Known rows, with every step that occurs
t/x: [ 0.681 -0.399 -1.391  0.465 -0.668  2.184  0.345 -0.608 -2.622 -1.917
 -1.686 -0.431  1.144 -0.828 -1.974  1.914 -0.496 -0.147 -0.459 -0.355
  0.859]
r/x/t: [-0.543 -0.059 -0.637  0.946 -2.343  1.609 -0.309  0.405 -1.717  0.247
 -0.916  1.016  2.156 -0.419 -0.163 -0.299 -0.501 -2.389 -0.227  0.196
  0.078]
u/d/m/t/r/x/v: [-0.406  3.388  0.156 -2.054 -1.357  1.045 -0.775  1.012 -0.382  1.203
 -0.905 -1.525  2.022  0.739  1.195  1.216  1.180 -1.149  1.245  1.282
  0.506]
u/d: [ 0.471 -0.589 -1.548 -1.121  1.165  2.543 -2.823  0.984 -2.460 -1.503
  0.094 -1.172  1.410 -0.567 -1.986  0.739  0.826 -2.024 -0.987  0.229
  3.816]
u/d/m/t/r: [-1.615  0.139 -1.339 -3.298 -0.689  1.763 -1.444  1.085  0.058  0.688
  1.353 -2.611  0.860  0.781 -1.276  1.473  0.378 -1.248 -0.705  0.724
  3.105]
v/x/t/m/d: [ 0.199 -0.908 -0.285  0.806 -1.896  0.720  0.724  1.097 -2.349 -1.879
 -1.713  0.132  3.537  0.047 -0.692  0.892 -2.353 -0.880 -3.065  2.328
  2.499]
r/x/t/m/d: [-1.570 -0.898 -1.153  1.455 -2.265  1.523  0.246  0.345 -2.146 -2.009
 -2.962  2.113  3.093  0.998  1.351 -0.227 -1.868 -1.816 -2.016  2.616
  0.613]
m/t/r/x/v: [-0.829  0.799 -0.475  0.487 -1.769 -0.123  1.957  0.715 -1.454  1.402
 -1.372 -1.957  1.873  0.734 -0.771  1.484  0.092 -0.962  1.240 -0.924
 -1.274]
v/u: [-0.313 -0.391 -1.071 -0.366 -0.248  2.111 -1.733 -1.277 -2.155 -1.555
  1.350 -2.206  2.611 -0.358  0.213  1.777 -0.223 -1.129 -1.769 -0.209
  2.875]
x/v/u/d/m/t: [ 2.895  3.744 -0.225 -2.210  0.111  1.418 -3.309 -0.333 -1.667  1.005
  2.242 -4.250  3.262 -1.051  1.335  2.696  1.494 -2.278 -0.125  1.282
  2.427]
d/m/t/r: [-1.958 -0.969 -1.055 -2.369 -1.994  1.219  0.249  0.089  0.056  0.729
  1.006 -2.194  1.417  1.117 -1.651  1.440 -0.685 -0.640 -0.291 -0.480
  1.829]
d/m/t: [ 0.397 -0.848 -1.364 -1.908 -1.909  1.943 -1.234 -0.603 -1.122  0.141
  0.864 -1.590  2.177 -0.484 -1.030  1.015  0.082 -1.792  0.519 -0.530
  1.641]
a/v/u/d/m/t: [ 1.400  0.996 -1.029 -3.658 -0.637  2.462 -2.991 -1.248 -0.364 -0.241
  3.110 -3.885  2.482 -0.522  3.842  1.364 -0.005 -1.738 -1.067  0.767
  2.253]
u/d/m/t/r/x/v/a: [-1.029  3.499 -0.304 -2.572  0.189  0.343 -1.048  0.554 -0.746  1.087
  0.339 -1.061  0.556  1.107  3.119  2.389  2.886 -0.392  0.408  1.277
  1.459]
r/x/t/m: [ 0.258 -0.893  0.183  0.109 -2.276  1.482  1.336  0.617 -1.812 -0.130
 -2.020  2.194  3.235 -0.355 -1.034 -0.310 -1.323 -2.487 -1.511  1.804
 -1.019]
a/v: [ 1.200 -2.344 -0.938 -0.890 -0.160  1.837 -0.864 -0.445 -2.240 -1.676
 -0.191 -1.141  2.061  0.109 -0.293 -0.116 -1.448 -1.264 -0.400 -1.638
  1.291]
u/d/m/t: [ 0.701  0.240 -1.604 -2.951 -0.542  2.509 -3.010  0.367 -1.095  0.203
  1.211 -1.924  1.679 -0.731 -0.565  1.068  1.043 -2.294  0.126  0.659
  3.012]
a/v/u/d/m/t/r/x: [-2.305  2.071 -0.465 -3.741 -2.193  2.151 -0.978 -1.136  1.331 -0.262
  1.634 -2.648  1.977  1.135  6.206  1.047 -0.342 -0.275 -0.888  1.477
  0.705]
a/v/x/r: [ 0.304 -0.874  0.674 -1.789 -1.403  0.387  1.396  0.529 -1.626 -0.851
  0.112 -0.670  2.375  0.459 -1.235  1.146 -1.297 -0.065 -1.234 -1.632
  1.485]

Rows
[-0.950  5.396  1.225 -2.275 -0.718  1.825 -2.411 -0.310 -0.404 -0.698
 -0.177 -1.153  3.059  1.238  3.949  1.807  0.978 -0.158 -0.682  2.599
  2.166] : t/r/x/v/u/d/m
[-0.610  0.042 -1.064 -0.169 -0.809  1.055  1.512 -0.019 -2.385 -0.655
 -1.149 -0.049  0.875  0.349 -4.046  2.688 -0.294 -0.308 -1.245 -0.772
  0.889] : t/x/r
[-3.538 -0.764 -0.796 -0.287 -1.757  1.701  0.845  0.034 -0.841 -1.267
 -1.756  0.505  1.431  1.397  0.059  0.446 -0.564 -0.047 -0.400 -0.248
  0.888] : t/r/x
[-3.389 -1.242 -1.644 -0.211 -2.459  1.058  1.847  0.212 -0.380  0.330
 -0.734 -1.276  1.019  0.895 -0.101  1.047 -0.298 -0.623  0.286 -0.877
 -0.354] : m/t/r/x
[-1.144 -0.074  0.587 -0.074 -2.082  0.091  1.750  1.848 -0.843  1.098
  0.340 -1.533  1.893  0.251 -2.666  1.197 -1.801 -0.318 -2.024 -0.020
  2.180] : v/x/t/r
[-3.021  1.222 -1.089 -2.968 -2.176  2.230 -0.941  0.512  0.653  0.286
 -0.223 -0.736  1.118  0.847  1.673  0.767  0.803 -0.892  0.273  1.389
  1.469] : u/d/m/t/r/x
[-0.028 -0.693  0.959 -0.721 -2.060 -0.061  2.196  1.488 -0.496  0.812
  0.502 -1.866  1.943  0.650 -0.839  0.417 -2.978 -0.094 -1.767 -0.620
  0.884] : a/v/x/t/r
[-0.322 -1.979 -1.421  1.126 -0.738  1.059 -0.266  0.811 -2.622 -1.517
 -1.328  0.205  2.743  0.947 -1.779  0.482 -2.234 -2.152 -3.020  1.942
  2.384] : x/t/m/d
[ 3.916  3.736 -0.581 -1.453 -0.371  1.480 -1.222  0.258 -2.288  0.671
 -0.889 -2.414  1.838 -1.539 -0.869  2.661  1.227 -1.282  1.154  1.240
  0.394] : u/d/m/t/x/v
[ 3.538  1.159 -1.150  1.264 -0.620  0.357  1.635 -0.027 -3.323  0.803
 -1.408 -2.934  1.628 -1.590 -2.780  2.897  0.163 -1.047  1.180 -1.024
 -1.291] : m/t/x/v
[-3.308  0.121 -0.745 -2.124 -3.455  1.688  0.728 -0.440  0.635  0.187
 -0.574 -0.404  1.730  1.167  1.318  0.799 -0.239 -0.330  0.687  0.238
  0.272] : d/m/t/r/x
[ 2.691  4.325  0.622 -2.278  0.840  2.114 -4.471 -0.466 -2.093 -0.708
  1.194 -2.441  3.687 -0.411  1.563  2.032  1.275 -1.623 -0.829  1.877
  3.869] : x/v/u/d/m
[-0.885  3.339 -0.552 -0.634 -0.471  0.501 -0.120  0.451 -1.013  1.182
  0.590 -3.968  2.071  0.235  2.066  2.676  1.195 -1.117 -0.384  1.013
  0.455] : m/t/r/x/v/u/d
[ 1.627  4.839  0.002 -1.918 -1.353  1.883 -2.772 -0.872 -1.134  0.426
  0.719 -2.350  3.572 -1.008  4.404  1.898  1.925 -1.925  0.849  1.941
  0.785] : r/x/v/u/d/m/t
[ 1.022  3.014 -1.551 -2.355 -1.145  2.722 -1.846 -1.396 -0.813 -0.502
  1.468 -3.158  1.594 -1.531  2.239  3.296  0.776 -0.680 -1.065  2.048
  1.834] : v/u/d/m/t/x
[ 0.509  3.693  0.047 -2.600  0.005  0.661 -1.744  0.429 -0.546  1.500
  2.324 -4.891  2.458  0.578  0.542  3.092  0.799 -1.175 -1.032  1.387
  2.633] : x/v/u/d/m/t/r
[ 1.536 -2.014 -0.117 -0.100 -0.836  1.050  0.858  1.122 -2.396  0.241
 -0.408  0.458  2.971 -0.335 -4.191  0.313 -1.750 -2.823 -2.521  1.231
  0.620] : x/t/m
[ 1.354  1.425  0.159  0.963 -0.893  1.302 -0.619 -0.142 -3.102 -1.020
 -2.556  0.330  3.072 -0.335  0.155  0.446  0.605 -1.404  1.367 -0.483
 -0.136] : r/x/v
[ 2.380 -0.679  0.692 -0.282 -1.947  0.693  0.560  0.788 -1.676  0.190
  0.282 -1.285  2.758 -0.996 -0.156  0.016 -2.299 -1.184 -1.034 -0.706
  0.861] : a/v/x/t
[ 1.233 -0.025  0.315  0.378 -1.960  0.821  0.201  1.197 -2.028  0.502
  0.244 -0.865  2.694 -1.369 -2.023  0.808 -1.104 -1.457 -1.180 -0.096
  2.033] : v/x/t
[ 2.061  2.389 -1.178 -3.019 -1.150  2.556 -1.405 -1.866 -0.455 -0.706
  1.651 -3.519  1.745 -1.096  4.162  2.524 -0.359 -0.431 -0.928  1.428
  0.622] : a/v/u/d/m/t/x
[ 1.666 -1.297  0.317 -1.084 -1.252  1.524  0.230 -0.262 -1.965 -1.960
 -0.537 -1.198  2.713 -0.722  0.807  0.336 -1.615  0.032 -0.403 -1.213
  1.484] : a/v/x
[ 3.010  2.763 -0.766 -0.877 -0.007  0.290  0.234 -1.104 -2.661  0.446
  0.005 -1.516  0.942 -0.845  0.796  3.708  1.869  0.035  0.741  0.032
  0.046] : d/m/t/x/v/a
[ 0.753  2.824 -0.822 -3.690 -1.249  1.478 -0.294 -1.144 -0.146  0.405
  2.223 -3.165  1.387  0.053  2.114  3.347 -0.088 -0.557 -1.751  0.995
  0.598] : a/v/u/d/m/t/x/r
[ 3.226  4.043 -0.102 -0.659 -1.745  1.081 -0.064 -1.895 -1.910  0.535
  0.489 -3.551  3.024 -1.229  1.354  3.731  0.147 -0.349  0.348  0.730
 -0.383] : d/m/t/x/v/u
